Each row was made from one walk, in order. Every step used is in the known rows, and no mark comes twice. Write each row's walk.
Known rows:
bupa, kifa, magu, zozit, geke: [ 11  21  -6   2 -13  -9  13  10 -17  -8   6  16 -17 -12  10  12   8   3
 -14 -14  17 -26  -8  16  -2 -10  -2   3 -10   4   8  -6  20]
geke, bupa, kifa, magu, zozit: [ 11  11   0  13 -27  17  19  14 -27  -7  17  17 -36 -11  13  17  -6  13
   7 -18  22 -29  -6  24  -7 -19  10  11  13  -4   7   9   7]
zozit, geke, kifa, magu: [ 10  13  -9  -5  -1 -13  15   7   3  -6   1  12 -16 -18  -3  10  17  -4
 -27   1  -1 -22  -3  -1  -8 -12  -4  15   3  -1   5   1   2]
sufetem, magu, zozit, bupa, kifa: [ -6   8  -1   0   2   9  16  -4 -23   0   3 -13  -7   3   9   6 -15   2
   0 -10  27 -15 -26  23  -3   0   7  11 -10  -5   6 -19  -7]
deguz, sufetem: [ -4   2   3  10   3  15   6   5   5   3 -21   7   5 -15 -17   4  -7   1
   4  23  -3  -6  -6  -7  11   3   5   0   4   1  -6   5  -1]
bupa, sufetem, tebuzo, kifa, geke, magu: [ -9 -14  -8  -6  -6  45   9  -1   8 -23  41  26 -12  43  -6   3 -48  -4
 -19  17  10  41 -28 -28 -10  13   9   8 -32 -25  -3 -21 -39]
tebuzo, sufetem, magu, kifa, geke: [ -4  -6  -1  18  15  10  19  -3  -5 -15  17   2 -11   6 -22 -10 -36  -3
  -1  -5  15  19 -34   2   9   9  -1  14   5 -15  -9 -13 -14]
magu, zozit, geke: [  2   1   5  -8 -13  -1  -1   2  -3   0  20   1  -9 -12   2  -2  -4  -9
 -10  -6  14 -16 -13   0   0 -11  -7   0 -11  12  -1 -10  12]
geke, bupa: [  1  -7   2   2 -13  17  10  10  -3   3  23   1 -14  -9   1   8 -18   0
   5  -2   3 -10   3   5  -9 -12   4  11  11  -2   2   4 -10]
deguz, sufetem, tebuzo, kifa, magu: [  3  14  -7  14 -17  41  22  -5   7 -12  -4  25 -26  -2 -14   7 -32   5
  -4  46  15  -2 -19 -18   3  17   6   8 -18 -14  -5  -3 -10]
kifa, magu: [ 10  11  -8   8  -3   1  13   5  -5  -5   1  19 -12  -1   1   2  -4   7
  -5   5  10  -2   2   8  -6  -4  -2   2   5  -4   0  -1   9]
suro, kifa, magu, geke, bupa, sufetem: [  9 -15   0   0  -2  22  -2  24   6 -14  44  19 -43 -12  -5  11   0   4
  -6  17  21  17  -2  -3 -12 -25  -8  10  31  12  -4   0   2]
tebuzo, kifa, magu, zozit: [ 10   8  10   6 -19  18  13  -8  -9 -13  -3   9 -39   2   0  -3 -12   5
   7   2  33  -9 -27   1  -2   7   4   5  -4  -5   3  -7   5]
zozit, bupa, geke, kifa: [-10  -6  -2  -9   1   5  18  11  14  -2   8  -3  -7 -10   8   4  17  -8
 -10   0   1 -12 -10 -11 -15 -20   6  17   2  -5  -4   0 -12]
suro, kifa, geke, magu: [ -3 -23  -1   6  27  21   8   6  -4  -9   6  -3   0  14 -28 -11 -19  -6
  -7  -2  19  18 -10   3  -5 -12  -1   2   1 -15  -7 -16 -31]
bupa, kifa: [ -2   9  -5   1   4  -8   0   4 -11  -3 -14  -4   3  -2   7  11  18   6
  -2 -15  -6  -9   3  10   3   4   8   2  -3  -5   7   3   1]
deguz, sufetem, tebuzo, kifa: [ -8   3   1   7 -15  40  10  -9  11  -7  -5   5 -15  -2 -16   5 -29  -1
   0  40   5   1 -23 -26   8  20   7   6 -22  -9  -6  -3 -20]
kifa, geke, suro: [  2 -12  -2   7  15   7   6   7  -4  -6  21   3  12   8 -13   2  -5  -2
   0 -26  -9  -5  -1   6  -6   5 -12   3  -7 -10   3  10 -12]
suro, kifa, magu, zozit, bupa: [  6  -1   5   5  -4  28  14  -4  -9  -1  17   3 -34 -13   0 -10  -6  -1
   3  16  43 -18 -14  12 -10 -29  -7   1   9   8 -11 -11  -2]
kifa, suro: [ -1   7   0   6   5   1  -3   5 -11  -9   1  10  -5 -13  -1  11   4  -1
   5  14   0  10  20  -5  11  -1   6   0  14   2   3  -1   6]
zozit, geke: [  2   3  -5  -9   2  -9   4   5   7   2  13  -1   5  -9  -2   2  -2  -9
 -18   4   0  -9   2  -2  -4  -4  -8   2 -12   7   1 -11   4]
sufetem, tebuzo, kifa: [ -3   1  -3  -3 -17  24   3 -14   5 -11  17  -3 -19  13   2   2 -24  -2
  -3  16   7   6 -17 -18  -2  15   1   5 -27 -11   0  -9 -17]
tebuzo, kifa, magu: [  9  10  -2   5  -5  11  16  -4   0 -11  -8   8 -25   3  -2   1  -9   5
  -1  13  18  -1 -11   0  -8  13   4   7  -5 -12   5  -8  -3]
suro, kifa, geke, magu, zozit: [ -2 -24   9   7  13  27   3   3 -13 -10  14  -1 -13  12 -25 -16 -23  -5
   2  -9  33   9 -23   4   0 -18  -1  -2   2  -8 -10 -16 -23]
sufetem, tebuzo, kifa, magu, geke, bupa: [  7   4 -11   5 -21  38  17   7  -5 -17  38   6 -56  -1   5  13 -35   8
   1  23  24   6 -19 -12 -15  11  -3  20 -10  -7   6  -7 -11]
geke, suro, kifa, magu: [ 13  -5  -3   9  14   5   2   3  11  -7  19  12  -9  -9 -15   0   9  -4
  -7  -8  13 -10  11  17  -3 -14 -19  -2  17  -6  -1   6   2]
geke, magu, kifa: [ -4  -1  -4   0   8  -8  -5  -6  14  -6   1   9  -8  18  -5 -11 -34  -4
  -6  -9   5  23 -15   5  -2  -1   1  -2  12  -8  -8 -11  -2]
deguz, sufetem, magu: [ -5   0   0  13  12  10  13   3   4   1 -22   5  10  -5 -28   4 -26  -1
  -2  26   9   5 -14   3  11  10   5   8   3  -7  -2  -8  -6]
bupa, sufetem: [ -2  -6   2  -9  -7   5  -7   4  12  -5  20  20  -1   7   5   5   3  -1
  -9   6  -6  18  -1 -11  -1  -7   3  -3   3   5  -3   2   1]
sufetem, magu, geke, bupa: [  1 -10  -4   2   8   7   7  13  -9  -3  23 -12 -20  -3  -8   9 -27   1
   3   2  19  10 -15   8  -8   6  -4  20  10  -2   9 -11  -6]
magu, zozit, bupa, kifa: [ -6  10   2  -3  -5  13   9  -1 -22   2   1 -11 -13  -7  21   5   4   4
   6 -12  15 -25 -17  13  -4  -7   8   4  -9   5   2  -4  -2]
tebuzo, kifa: [ -2   0   5  -2  -3   9   2  -8   5  -6  -8  -9 -13   4  -4  -3  -4  -1
   1   4   7   2 -15  -7  -1  17   5   6 -10  -8   5  -9 -12]
suro, kifa: [  0 -14   5   0   8   6  -6  -3   6  -1   0 -10  -6  -7 -15  -6   8  -5
  -2   5  10   0   2   2   1 -15  -6  -4  10   3  -6  -3  -8]
sufetem, magu, kifa: [ -2  -1  -3   2   6 -20  -3 -12   8  -5   2  -3  -7  17 -14  -6 -35  -3
  -4  -4   9  16 -23  12  -2   2  -4   5  13  -8  -5 -11   4]
zozit, bupa: [ -6   4  -3  -4   4  14  13  -2  -2   7   9  -8  -4  -5  11  -2  -9  -1
   0  11   6  -7  -4   3 -10  -5  -1   6  -7   2  -3  -9 -10]

Write each row's walk:
[ -1   1  -4  10  13  22  19  19 -18 -12  23 -12 -21 -25   0  19  -4   7
   2  -7  18   3 -15  10  11  17   7  26   6  -7  13 -11 -11] => tebuzo, sufetem, magu, geke, bupa, kifa
[ -7   0   3  -5   1  28  12  -3  -7   3  15   1 -12   4  12 -10 -31  -5
   1   1  31   1 -21   7  -6  -8   5   3  -9  -2  -5 -22 -13] => geke, magu, zozit, bupa
[  1  11   2   2 -17   8   6  21 -26  -9  30   9 -25 -32   8  28   1  -3
  -3  -9  10 -24  12  10   4 -20  11  13  10   7  12  -2   8] => magu, zozit, geke, bupa, kifa, suro
[ -6  17   2   4  -1  15   5   5 -31  -7   4   0 -17 -19  18  16  10   3
  10   0  16 -15   5   7   7  -7  15   5   5   6   5  -6   4] => magu, zozit, bupa, kifa, suro
[  1   7  -8  -5  -9  -1  15  19  -6   2  22  -3  -6 -19   7  21  -4  -3
 -17 -12  -4 -26   7  13 -11 -14   4  15  -5  -1  11  -2  -6] => zozit, geke, bupa, kifa
[ -2 -10  -7   4  -3  32   9  -6   3 -16  39   1  -8  23 -10   4 -25  -4
  -3 -10  -1  -1 -18 -13  -8  21 -10   9 -33 -22   3   1 -29] => sufetem, tebuzo, kifa, geke, suro
[ -1 -20   4   7  15  14   4   4  -8  -7   8  -9  -5  -1 -26  -8   1  -3
   1   0  10   1  -7   0  -5 -15  -6   1   3  -4  -8  -2 -20] => suro, kifa, geke
[  0 -24   3  -1  12   1  -2  16  31  -8  30   3   6  -4 -18  -2  21 -14
  -7 -14   5   1   9   2  -2 -20 -16  -5  11  -6  -6   5   2] => bupa, geke, suro, kifa
[-12   0  -4 -16 -17  44   9 -10  17  -8  45  11 -22  17  19   6 -28  -5
 -14  33   9  16 -21 -27 -14   6   4   9 -31  -3  -5 -16 -27] => zozit, bupa, sufetem, tebuzo, kifa
[ -2   5  -9   8  16   1   3  23 -29 -16  12  -8 -21 -17  -4  33  -7   7
   6  -2  12  12   7  12   5   8  10  22  20  -4  20  -8   0] => sufetem, magu, geke, bupa, kifa, suro
[ -4 -13   1  -4 -12   1  -1   3  18  -7  47  20 -21  17  -7   8 -48  -5
  -9   0   6  23 -21   5 -11 -17   3  13  27  -4  -7  -6  -6] => geke, bupa, sufetem, magu, kifa
[ 14  -7   7   9   2  13  -3   0   2  -8  25  14 -22  -7 -12  -5   8  -4
   2 -16  27 -19  -3  18   2 -20 -18  -6  17   2  -4   6  10] => geke, suro, kifa, magu, zozit
[ -3   1   5   2   0  10  11   4   2   1  -2   5   3 -16 -26   2 -32 -10
 -12  20  23 -13 -29   2  10  -3  -2   6  -7   4  -3 -17   5] => deguz, sufetem, magu, zozit, geke
[ -6  -8 -10   2   2  39  17  -5  -5 -18  22   5 -13  33 -11  -3 -50  -3
  -8  10  17  23 -28 -17  -9  19   5  10 -37 -30   0 -22 -41] => sufetem, tebuzo, kifa, geke, magu
[ -2 -16  10  -5 -24  24   4   8  -1  -4  53  21 -21   9   0  11 -36  -3
  -4  -1  24  10 -21   7  -5 -20   7  12  14  -2  -1  -8  -5] => geke, bupa, sufetem, magu, zozit
[ -2   2   0   9  12  18  18  -1   0  -6  13   2   0  -9  -8  -3 -11  -4
  -4   7  20  11 -12   3  16  14   3  11  -2 -10   0 -16 -10] => tebuzo, sufetem, magu
[ -3   9   0   7   3 -16 -12  -4   1 -12   1  10 -16  -6  -5   5 -11  -2
   8   5  -2  18   7  -3   8  -3   3  -3  29   5  -5   2  14] => magu, kifa, suro
[ -3 -35   4   2   7  32  13  15   1 -10  53   8 -13  12 -29   7 -32  -6
 -11   7  20  17 -14   6 -15 -28   0  16  14 -10  -5 -11 -32] => suro, kifa, geke, bupa, sufetem, magu
[  5 -12  -1  -8  19  -4  -8   5  23   0  31  -7   7 -15 -18  -1  12 -18
 -20 -11   1 -15   9   8  -4 -14 -24  -2   0   5   0  -4  -4] => zozit, geke, suro, kifa
[  2  -9  -1   0   0  10   0  16  -7  -2  24  -8 -24 -14   2   8  -7   4
   7  -1   6   0  -5   0  -8  -2  -3  13  12   8   5   2  -1] => magu, geke, bupa
[ -8  -5  -1  12  -9  47  21  -3  -3 -14  -1   5 -13   6 -26   3 -38   2
   3  34   5   2 -31 -28   2  19   7  10 -29 -16  -7  -3 -31] => deguz, sufetem, tebuzo, kifa, geke
[ -5 -17  -6   1 -29  28   4   6   7 -15  74  31 -30  26  -1   9 -53  -1
  -8   4  -7  20 -20 -16 -19 -26   0  10   6  -4 -16   8 -18] => magu, kifa, geke, bupa, sufetem, tebuzo
[ -2   1  -6   8  10   0  12  10 -23  -9  -9  -5   5   7  -5  11   7   9
   1 -21  -7  -6  -8   7  -4   5   7   6  -9 -11   7   4 -11] => bupa, kifa, geke
[  6  12 -11   6 -20  26  17 -10   1 -15  17  17 -32  14   4   5 -25   4
  -7  25  18   4 -14 -10  -8  13   0   8 -23 -16   1  -9  -9] => sufetem, tebuzo, kifa, magu
[  0 -14   0   8  -6  24  21  15 -16  -2  29   0 -12   1 -10   7 -26   3
   6  -7   1  -8  -5   3 -15 -14   3  15   4  -8   0   5 -23] => kifa, geke, bupa
[ 10   6   4   4 -15   2   6  -2 -13  -9  -6  14 -32 -10   2   5  15   4
  -1 -10  15 -22 -19   4   1 -15   5   9  16  -1   1  11   5] => geke, kifa, magu, zozit
[ -1   9  -4  10  -4  11   8  18 -23  -9  13   6 -16 -23   6  29   5   5
   6  -3  -3  -8  26  10   5  -9  18  13  21  -6  13   6  -3] => geke, bupa, kifa, suro
[  6 -15   9  -9   5   1 -12   1  15  -1  38  -5  -6 -18 -14  -6   9 -18
 -13 -19  15 -25  -4  10   1 -21 -23  -6   0  11  -3  -2   3] => magu, zozit, geke, suro, kifa
[  0   3  -3   4 -10   8  10  14 -12   0  10  -3 -12  -9   8  18   2   5
   2 -16  -4 -18   6  15  -7  -9  12  12   8  -7  10   7 -10] => geke, bupa, kifa
[  9   9  -5   5  -2  -3  11   1  -3  -8 -12  12 -19 -10  -1   8  16   4
 -10  -2   0 -15  -5   2  -3  -8   3  13  14  -8   4  10  -3] => geke, kifa, magu
[  4 -18   1  -2  29   0 -22   7  12  -8  15 -18  -9 -13 -16  -2  23  -6
   2 -14   5   3   0   3   4   1 -24  -2  13   9   1   4   0] => magu, geke, suro, kifa
[  4   1  -7  -9  10 -10  -1   8  17   1  26   2  14  -9  -4   6   3 -13
 -19 -16 -10 -15   8   5  -5   1 -19   1 -12   2   6  -1   4] => zozit, geke, suro
[ -2  -7  -1   8   3  -9   1  -2  -3  -8   7   1 -10  15 -15  -7 -27   1
   4 -12  -4   7 -22   0  -8  -5  -4   3   8  -3 -10   3  -3] => magu, kifa, geke
[ -3  -9  -6   6  17  16  14  10 -10  -8   6   7   7  18 -13  -5 -30  -1
  -5  -7   8  17 -13   1  -7   3   4   4  -9 -19   0 -13 -24] => kifa, geke, magu
[  6   1  -6   3  -6  -9  19  18  12 -14  -1  24 -16  -7  -1   8  23   0
 -14  -3   4  -6  -4  -5  -8 -19   4  14  14 -13   0   8   7] => bupa, geke, kifa, magu
[  1 -27   5   8   2  30  14  13  -9  -4  31  -9 -19  -6 -25   0 -17  -3
   3   0  12  -8  -4   6 -13 -29  -2  12  13  -6  -5   2 -30] => suro, kifa, geke, bupa
[  3  -6  -3  -1  20  -6 -15   8   6  -6  15  -9   0  -7  -1   6  13  -1
   4 -17  -5   3  -1   0   2  17 -18   2   2   7   8   7   8] => magu, geke, suro
[ -4  -7  -5   3 -11  30  13  -8  -7 -16  21  -1 -17  22  -8   1 -32   0
   0  12   8   8 -25 -20  -9  16   1  10 -34 -18   0  -9 -29] => sufetem, tebuzo, kifa, geke
[ 15  -1  -9   1  17  -2   6  10  18  -5  32  11  -6 -17 -16   1   5 -12
 -26  -5  12 -17  13  15  -9 -18 -26   0   5   1   0  -4   5] => zozit, geke, suro, kifa, magu
[-12 -11  -5  -2  11   6  13  -3   7  -9  38  11  -8  29  -8  -3 -51  -4
 -13   5  10  28 -36   1 -20  -9  -2  12   3  -6 -12 -19 -18] => zozit, bupa, sufetem, magu, kifa, geke
[ -2   3  -1  -1  17 -10 -17   8 -13 -17 -13 -10 -22 -27  -4  18  35   2
   4   5  -8   8   4 -17  13   9   5  14  25  10  10   7   4] => magu, geke, kifa, suro
[  3 -16   3   0  17   6 -10  -2  16  -1  17  -7   1  -7 -16  -2  14  -9
  -3 -14   2  -8   9   9   3 -10 -17  -4  11  -1  -2   6  -8] => geke, suro, kifa
[ -9  11   0  13 -10  40   5  -3   2 -17  -3  16 -18 -14 -16  16 -25  -2
   5  52   5  11  -2 -31  18  19  14   6  -8  -7  -2  -4 -13] => deguz, sufetem, tebuzo, kifa, suro
